What can hang from each mark:
F: P
A: S
M: Q
D: P S Y
Y: D Q
S: A Q
L: A Q
X: M S V
R: D F
V: X
Q: B L S Y
P: F
J: S
B: Q

Known rows, with every way that one mark hangs from another:
{S A {Q B L {Y D}}}: [ 18 -18   7   2   0   5  18  10   7  19 -11  -4  -8 -20 -16  -9  -7  -3
  -6  -1 -10 -37  -9  -6  -9 -14  -7   5 -14  -2  10 -11  -8 -11 -17]
{Q B L {Y D}}: [ 16 -16   9   2   6   7  16   2  13  18 -11  -2   3 -10 -20  -6   4  -1
 -10   1 -12 -20  -8  -2  -8 -16  -6   5  -8   2  12  -9  -5 -10 -25]
{D P S}: [ 20  -4   9   6   6   2   5 -15  -4   1   3   2  -2  12  -4  -3   0   5
  -4   0  -1 -13 -12  -9  -7  -2  19   1  -6  -9   9  -9   2   1 -15]
{B {Q L {Y {D S}}}}: [ 12  -9  14   4  11   7  10  -4  -5   9  -1  -1   1   8 -13  -4   5   3
 -10   0 -11 -26 -14 -11  -6  -9  -1   6  -3   5  15  -6  -7  -7 -14]
{Q B {L {A S}} Y}: [ 22 -12   4 -10  13   6  14   0  12  11  -9   0  -5   0 -32  -7   9   1
  -8  -2 -13  -7  -9  -5 -12  -9  -4  -2 -16   5   6 -15  -6  -6 -30]
{R {D {S A} {Y {Q B}}} {F P}}: [ 12  -9   9   3   9   5  14 -12  -4   9   0  -5  -1 -32   2  -6 -21   2
  -4   0  -6 -43 -16 -17 -10 -17  10   4 -11 -14  11  -6   8 -18 -48]
{Q L {S A} Y}: [ 21 -16   3   7  11   3  11   4   7  16  -4  -4  -8  -4 -18  -7  -8   2
  -9  -3 -11 -29  -8  -7  -8 -13  -5   6 -10  -1   5 -11  -6  -4 -22]
{B {Q {L A} S {Y {D P}}}}: [ 15 -14  13   7  15   2  24  -4  -7   9  -9   1   0   8 -27  -6   2   3
  -7  -1 -11 -24 -11 -13  -9  -6  -4   5  -1   3  13 -11  -5  -7  -9]
{D P {S A {Q B L Y}}}: [ 26 -15  13   3   7   2  21   2   0  11   0  -6 -14  -2 -10 -14  -9   0
   5  -1  -8 -42 -12 -14  -8   0   6   3 -25  -6  10  -9  -4  -7 -39]
{X M {S A {Q B L}} V}: [ 12 -14  -4 -18   5  -2   6 -14   4  29   0   1 -17 -20  -4  -8  -7   2
  -3  -1  -3  -7 -11  -2  -9  -2  -2  -8 -21 -15   1 -11  -6  -2 -28]
{M {Q B L {S A} {Y D}}}: [ 14 -23  11  14   9   4  17   7   6  23 -12  -3  -9 -16 -25  -9 -10  -3
  -6   1 -11 -27 -10 -11  -9 -16 -15   4 -14   3   7 -13  -5 -12 -21]
{D P {S A Q}}: [ 22  -7   6   6   0  -1   7  -7 -11   1   3   0 -13   3   0  -6 -11   2
   1  -2   2 -30 -13 -13  -8   1  17   1 -12 -12   7 -11  -1  -1  -7]
{L A {Q B S}}: [ 17 -14   1   4  22   0  15  -3   3  20  -8   6  -4 -11 -24  -2   6   5
  -2  -3  -9   4  -9  -3 -13  -8  -4  -9  -5   0   4 -17   0   0  -1]
{B {Q {L A} {Y {D P}}}}: [ 14 -11  11   1   8   3  19  -6  -9   2  -7   2   3   7 -25  -7   3   4
 -10  -1 -11 -22 -11 -13 -10  -5   1   1  -1   3  14 -10  -6  -8 -10]
{M {Q {Y {D P S}}}}: [ 13 -11  22  18   1   3  10 -11  -7   3  -6   0  -6   7  -7  -5   0   2
  -3   3  -7 -20 -12 -18  -6  -5  16   2  -3  -2  13 -11   1  -6  -8]
{Y {D {P F} S} Q}: [ 18  -6  18  14   7   0   8 -18  -5  -4 -12   2   4  -2 -18   1   0   1
 -11  -3   3 -18 -13  -7  -7  -7   9   7   2 -10  13 -13   0  -5  -6]
{M {Q B {L A} S}}: [ 17 -16   7   4  19   0  16   2   1  22  -3   5  -5 -10 -32  -6  -1   3
  -2   0  -7   1 -11  -6 -11  -6 -12  -5 -13   6   2 -17  -1  -3 -15]
{Y {Q B {L A}}}: [ 23 -11   5  -4  16   0  15   1   6  12 -11   4   6  -5 -29  -5  11   1
 -12  -2  -9 -11 -10  -1 -11 -12 -10   1  -7   2   8 -12  -4  -7 -17]
{D P S {Y Q}}: [ 20  -4  17  13  13  -1   7 -19  -5  -3  -7  -3  -3  12  -2  -2   6   3
  -9  -1  -1 -30 -16 -12  -5  -6  20  11   0  -2  14  -6   2  -5 -22]
{M {Q S}}: [ 14 -12   5  17   7   1   2  -1  -2  14  -4   3  -6  -3 -12  -2  -8   4
  -5   1  -3   0 -10  -5  -8 -10   5   0   1   2   1 -14   2   0   4]
{R {D Y}}: [ 12  -4   3   6   3   7   4 -10   0  11  -4   0  -3 -18  -2   1  -7   5
  -9   0  -3 -15 -13  -6  -9 -13  16   3   6  -5   8  -7   5  -4 -22]
{S A {Q {Y D}}}: [ 15 -13   4   8  -8   4   8   5   0  10 -13  -1  -9 -15  -5  -3  -6  -1
  -8  -1  -7 -36  -9  -7  -8 -15   6   4  -1  -6  10 -11  -6  -8   5]
{J {S A {Q B L {Y {D P}}}}}: [ 24 -17   7   7   1   4  25   1   1   8 -14  -4 -13  -7  -9 -11 -19  -3
  -2   1  -4 -41  -8 -15  -9  -5  -6   8 -14  -6   9 -17  -2 -12 -21]
{R {D P {S A} Y} F}: [  9  -3   9   5   4   7  11 -17 -12   3   6  -4 -12 -22   0  -3 -29   5
  -3  -3  -3 -37 -17 -24  -9  -9  21   3  -9 -19   9  -6   7 -10 -48]
{A S}: [ 19  -5  -2   0   0   5  -5  -8   5   3  -4   2  -3   4 -11   1  -1   2
 -13  -2  -2   2  -9   0  -9 -11  11   1   0  -1   2 -14  -2   0  -2]
{X {M {Q B {L A} Y}} V}: [ 10 -17   6  -7   8  -1  15  -9   2  25  -6   3 -10 -12 -27 -10  10   4
  -5   1 -15   4 -10  -8 -12  -4  -1 -13 -15  -3   3 -12  -3 -10 -31]
{V {X M {S {Q B L Y}}}}: [ 16 -17   8 -14  10   4  13  -5   8  29  -1   1 -15 -27  -1  -8  -1   3
   6   4 -13  -5  -8   5 -10  -8   0  -5 -24  -3   4 -10  -6  -1 -36]
{R {D {S {Q L}} Y} {F P}}: [  8  -7  14  -1   7   5  17 -12 -12  16  15  -4  -4 -26   9  -6 -24   7
   0   2  -5 -27 -13 -17  -9  -3  21   5  -9  -6   8  -6   5  -6 -32]
{X {S A {Q B L}} V}: [ 12 -12  -2 -15   9  -2   8  -9   7  26  -1   1 -12 -16  -7  -8  -6   4
  -4  -1  -2  -9 -11  -3  -9  -5  -3  -3 -16  -9   2 -11  -4  -1 -22]
{Q B {L A} S {Y D}}: [ 17 -18  11   2  18   6  26   3  11  23 -14   1  -2  -9 -32  -5  10   0
  -6   0 -14 -19  -9  -7 -10 -14 -14   3 -11   1  12 -13  -5  -9 -22]
{R {D {S A} {Y Q}} {F P}}: [ 10  -6   9   5   6   3   8 -16 -10   4   2  -4  -2 -26   7  -3 -22   4
  -8   0  -7 -41 -16 -19  -9 -15  17   5  -3 -14  10  -6   6 -15 -33]
{D {Y Q}}: [ 16  -5   7  10   9   0   1 -10   2   4 -13  -2   1  -2  -6   0   6   3
 -16  -2  -3 -22 -13  -2  -6 -16  11   9   8   3  10  -7   0  -5  -9]

Rows:
[ 17 -13  15  -5  17   7  21  -4   6  16  -7   1  -1  -3 -27  -5  17   1
  -5   0 -14 -23 -13 -11 -10  -8  -7   0 -16   0  15 -10  -6  -9 -29]
{Q B {L A} {Y {D S}}}
[ 22  -9   0 -13  13   4  10  -4   8  10  -4   3  -3  -2 -31  -4   6   1
  -9  -3  -6   3 -10  -2 -13  -7  -6  -4 -15   2   3 -16  -5  -3 -21]
{Q B {L {A S}}}
[ 22  -7  -1  -5  10   1  14  -2  -6   8  -3   7  -9   1 -12  -4  -6   6
  -5  -2  -1  -8  -8  -8 -11   1  -3   0  -2   1   1 -20  -1   0   5]
{J {S {Q {L A}}}}
[  7 -13   2   9   2  -3   2 -16  -4  23  -3   4 -11  -5 -10  -1  -1   4
  -7   0  -5  11  -9  -4  -8  -7   9  -6   0  -8  -1 -13   1  -3  -4]
{X {M {Q S}} V}
[ 15  -7   7   9  -1   2   5 -16  -2   0 -10   3   4 -12 -19   1  -9   3
 -11  -2   6  -7 -10  -3  -9  -7  10   0   2 -11   7 -15   1  -2  -5]
{Y {D {P F}}}
[ 22 -15  15   7  20  -1  26  -8   3  10 -19   2   5 -14 -43  -4   1  -1
  -9  -4  -1 -14 -10  -5 -12  -8 -14   6  -8  -5  11 -17  -2  -8 -17]
{Y {D {P F}} {Q B {L A} S}}
[  7  -3  10   1   6   8   9 -19  -8   9  10  -2  -1 -23  10  -1 -19   8
  -4   2  -5 -23 -15 -16  -9 -10  25   1  -3 -12   9  -5   9  -8 -36]
{R {D S Y} {F P}}
[ 20 -17  11   7   1   3  21   1   2  10 -13  -5  -8 -26 -25 -10 -19  -2
  -2  -2  -1 -35 -10  -7 -11  -5  -2   2 -18  -8   8 -14  -5  -9 -27]
{S A {Q B L {Y {D {P F}}}}}
[ 14 -11  -3 -12  -1   0  -2 -11  -4  17   2   6 -19 -28  10  -3 -12   4
   1   0  -4  -6 -10   2 -10  -8   6  -9 -16 -14  -1 -13  -5   2  -8]
{V {X M {S A Q}}}
[ 14 -15  10  19   7   3   6   3   2  15  -9   0  -8  -2 -11  -4  -5   4
  -3   2  -9 -10  -9  -7  -7 -12   7   2   1   4   4 -13   0  -2  -5]
{M {Q S Y}}
[ 14  -7  18   2  17   4  18 -14 -12  -1  -4   1   0   1 -32  -5   1   6
  -5  -3  -4 -21 -16 -16 -10   2   0  -3  -8  -1  14 -12  -5  -6 -21]
{B {Q {L A} {Y {D {P F} S}}}}
[ 21 -12   7  -6  11   3  15  -3   8   8 -16   3   4  -2 -35  -2  13  -4
 -18  -3  -9  -8  -9  -3 -11 -15 -13   5  -6   4  10 -16  -7 -10  -7]
{Y D {Q B {L {A S}}}}
[ 20  -8  12  10  -2   5  12  -5  -8   3  -4  -3 -15 -24  -7  -6 -24   5
   7  -3  -1 -33 -13 -16 -11   0  18  -1  -9 -18   8 -12   3  -5 -28]
{R {D {P F} {S A {Q Y}}}}
[ 16 -13   6   9  15   5  11   4   1  15  -3  -3  -1   7 -18  -6  -4   5
  -6  -1 -10 -19 -10  -4  -6 -11  -4   6  -1   8   8  -8  -5  -4 -16]
{B {Q L S Y}}
[ 13 -15  14  12   4   6   8  -1   1  12 -10  -1 -11 -11 -13  -6  -3  -1
  -2   1  -9 -30 -15 -15  -8 -13  -1  -3 -15  -4  11 -11  -2 -13 -20]
{M {Q B {Y {D {S A}}}}}
[ 22 -11   3  -5   3   4   8   3   8  14  -2  -1  -7  -5 -17  -5  -6  -2
  -6  -1  -2  -5  -8   1 -10  -6   0   3 -14   4   2 -15  -5  -2 -14]
{A {S {Q B L}}}
[ 14 -11   4  -3  -2   7  15  -1  -7  15  10  -1  -6 -36   6  -7 -31   3
   6   1  -4 -31 -12 -13 -12  -9  12  -4 -17 -19   5 -10   7 -12 -31]
{R {D {S A {Q B}}} {F P}}
[ 16 -22  12  -1  17   1  22   0   1  28  -3   4 -13 -23 -27  -8   4   2
   3   3 -18   2  -9  -3 -13 -10 -11  -9 -24   2   1 -15  -3  -7 -33]
{V {X {M {Q B {L A} S Y}}}}
[ 22 -10  -3   7  -2   4   7   4   0   4 -11  -1 -18  -4   3  -6 -17   3
  -2  -1  -2 -33  -8 -11  -8  -9   5   3  -2  -5   3 -17  -1  -6  -2]
{J {S A {Q Y}}}
[ 16  -2  14   9   7   5  10 -20  -7   4   1  -2  -6  -4   2  -2  -6   5
  -2   1  -2 -22 -16 -16  -8  -3  25   4  -2  -9  12  -6   7  -4 -34]
{R {D P S Y}}
[ 12 -10  16   0  16   6  20 -13  -1  14   4  -5   5 -25  -4  -7 -16   3
  -6   3 -10 -31 -14 -14  -9 -12   8   8 -10  -5  12  -4   7 -15 -52]
{R {D S {Y {Q B L}}} {F P}}
[  9  -7  -4 -10   1  -3  -1 -13   0  17  -2   4 -14 -10   4  -3  -6   7
  -6  -2   1  -8 -12  -5  -8  -7  10  -4  -3 -14   2 -11  -2   2  -1]
{X {S A Q} V}
[ 25 -17   3   7  16  -1  14   5   9  17 -10  -3  -1  -8 -24  -7  -5  -3
 -11  -3  -8 -27  -9  -1  -8 -17 -16   9 -12  -1   6 -12  -5  -8 -23]
{Y {Q B L {S A}}}
[ 15  -5  13   2   9   5  13  -7  -7  17   6  -2 -10 -14   0  -3  -6   5
  -2   0  -4 -24 -15 -13  -8  -1  14   7  -6  -1  10  -6   1  -2 -26]
{R {D {S {Q L}} Y}}
[ 16 -13  -4  12  12  -2   2  -4  -2  14  -4   2  -9 -10 -11  -2 -10   4
  -9  -4  -7 -10  -8  -5 -10 -12   1  -4  -1  -3   1 -16  -3   1   8]
{L {Q {S A}}}
[ 24 -15   0  11  11   0   9   4   9  13 -15  -1  -3  -9 -18  -4  -5  -2
  -8  -3  -5 -27 -10  -1  -8 -20  -9   7  -7  -6   7 -12  -2  -9 -15]
{Y {Q B {S A}}}
[ 19 -17  10  13   6   2  19  -3   2  11  -9  -4  -6  -1 -18  -7 -10  -1
 -10  -1 -10 -36  -7 -13  -8 -11  -2  10  -9  -6  10 -11  -6  -8 -17]
{Q L {S A} {Y {D P}}}
[ 19 -12   7   3   2   3  11   6   3  15  -3  -2  -5  -5  -8  -7  -3   3
  -5   0  -9 -20  -7  -3  -8  -7   8   5  -4   4   6 -10  -5  -1  -9]
{S {Q L Y}}
[ 16 -11  13   6   7   3  13  -8 -10   1   0  -4  -5  10 -14  -8  -7   1
  -8  -2  -9 -41 -14 -19  -7  -5   1   5 -10  -3  15  -7  -7 -10 -23]
{B {Q L {Y {D P {S A}}}}}
[ 22 -14  12   1  12  -1  24  -6   1   7 -15   4   8  -2 -30  -5   9  -2
 -13  -1  -8 -19  -9  -7 -11 -10  -7   5  -5  -2  14 -13  -3 -10 -13]
{Y {D P} {Q B {L A}}}
[ 22 -15   9   0   9   4  15   7   4  17   0  -5 -13  -9 -11 -11  -4   0
   2  -1  -9 -38 -13 -10  -8  -6  -1   2 -23  -2   8  -9  -6  -7 -33]
{D {S A {Q B L Y}}}
[  7  -4   7   8   4   7   9  -7  -2   9  -8  -2   0 -29  -4   1 -18   5
 -13  -2  -6 -24 -12  -9  -8 -22  13  10  11  -7  10  -6   6 -12 -28]
{R {D {Y Q}} F}
[ 18 -16   5   7  22   3  18   0   7  21 -13   3  -7 -10 -24  -4   8   6
   0  -2 -14  -6  -8  -5 -13 -11  -2  -7  -6   2   7 -15  -2  -4  -9]
{L A {Q B S Y}}
[ 21 -15  15   4   8   4  20  -6   3   9  -5  -5  -6  -1 -17 -10  -3  -2
  -5   0 -10 -40 -12 -16  -8  -7  -1   4 -22  -8  14  -9  -5 -12 -40]
{Q B L {Y {D P {S A}}}}
[ 16 -12   6   2  20   3  16   3  -2  13  -4   1  -3   5 -27  -6   3   7
  -6  -2 -12 -16 -11  -7 -10  -7  -7   1  -2   8   8 -11  -6  -4 -13]
{B {Q {L A} S Y}}
[ 15 -10  12  12  -1   5   9 -12   3   1 -15   0   1 -12 -19  -2  -7   3
  -9  -1  -1 -16  -9  -6  -9 -10  12   1   1  -8  10 -13   0  -5 -13]
{Q {Y {D {P F}}}}
[ 23 -18  11  13  13  -1  19  -6   4   9 -17  -3   1 -19 -35  -6 -14  -4
 -11  -4   1 -28 -10  -5 -10 -12 -16   9 -12  -8   9 -16  -3 -10 -23]
{Y {D {P F}} {Q B L {S A}}}
[ 22 -12   5   2  -1   7   8   6  12  11 -12  -3 -11  -4 -10  -5  -1  -1
  -1   0  -6 -15  -9  -1  -9 -11   9   3 -10   2   5 -13  -3  -6 -15]
{A {S {Q B Y}}}
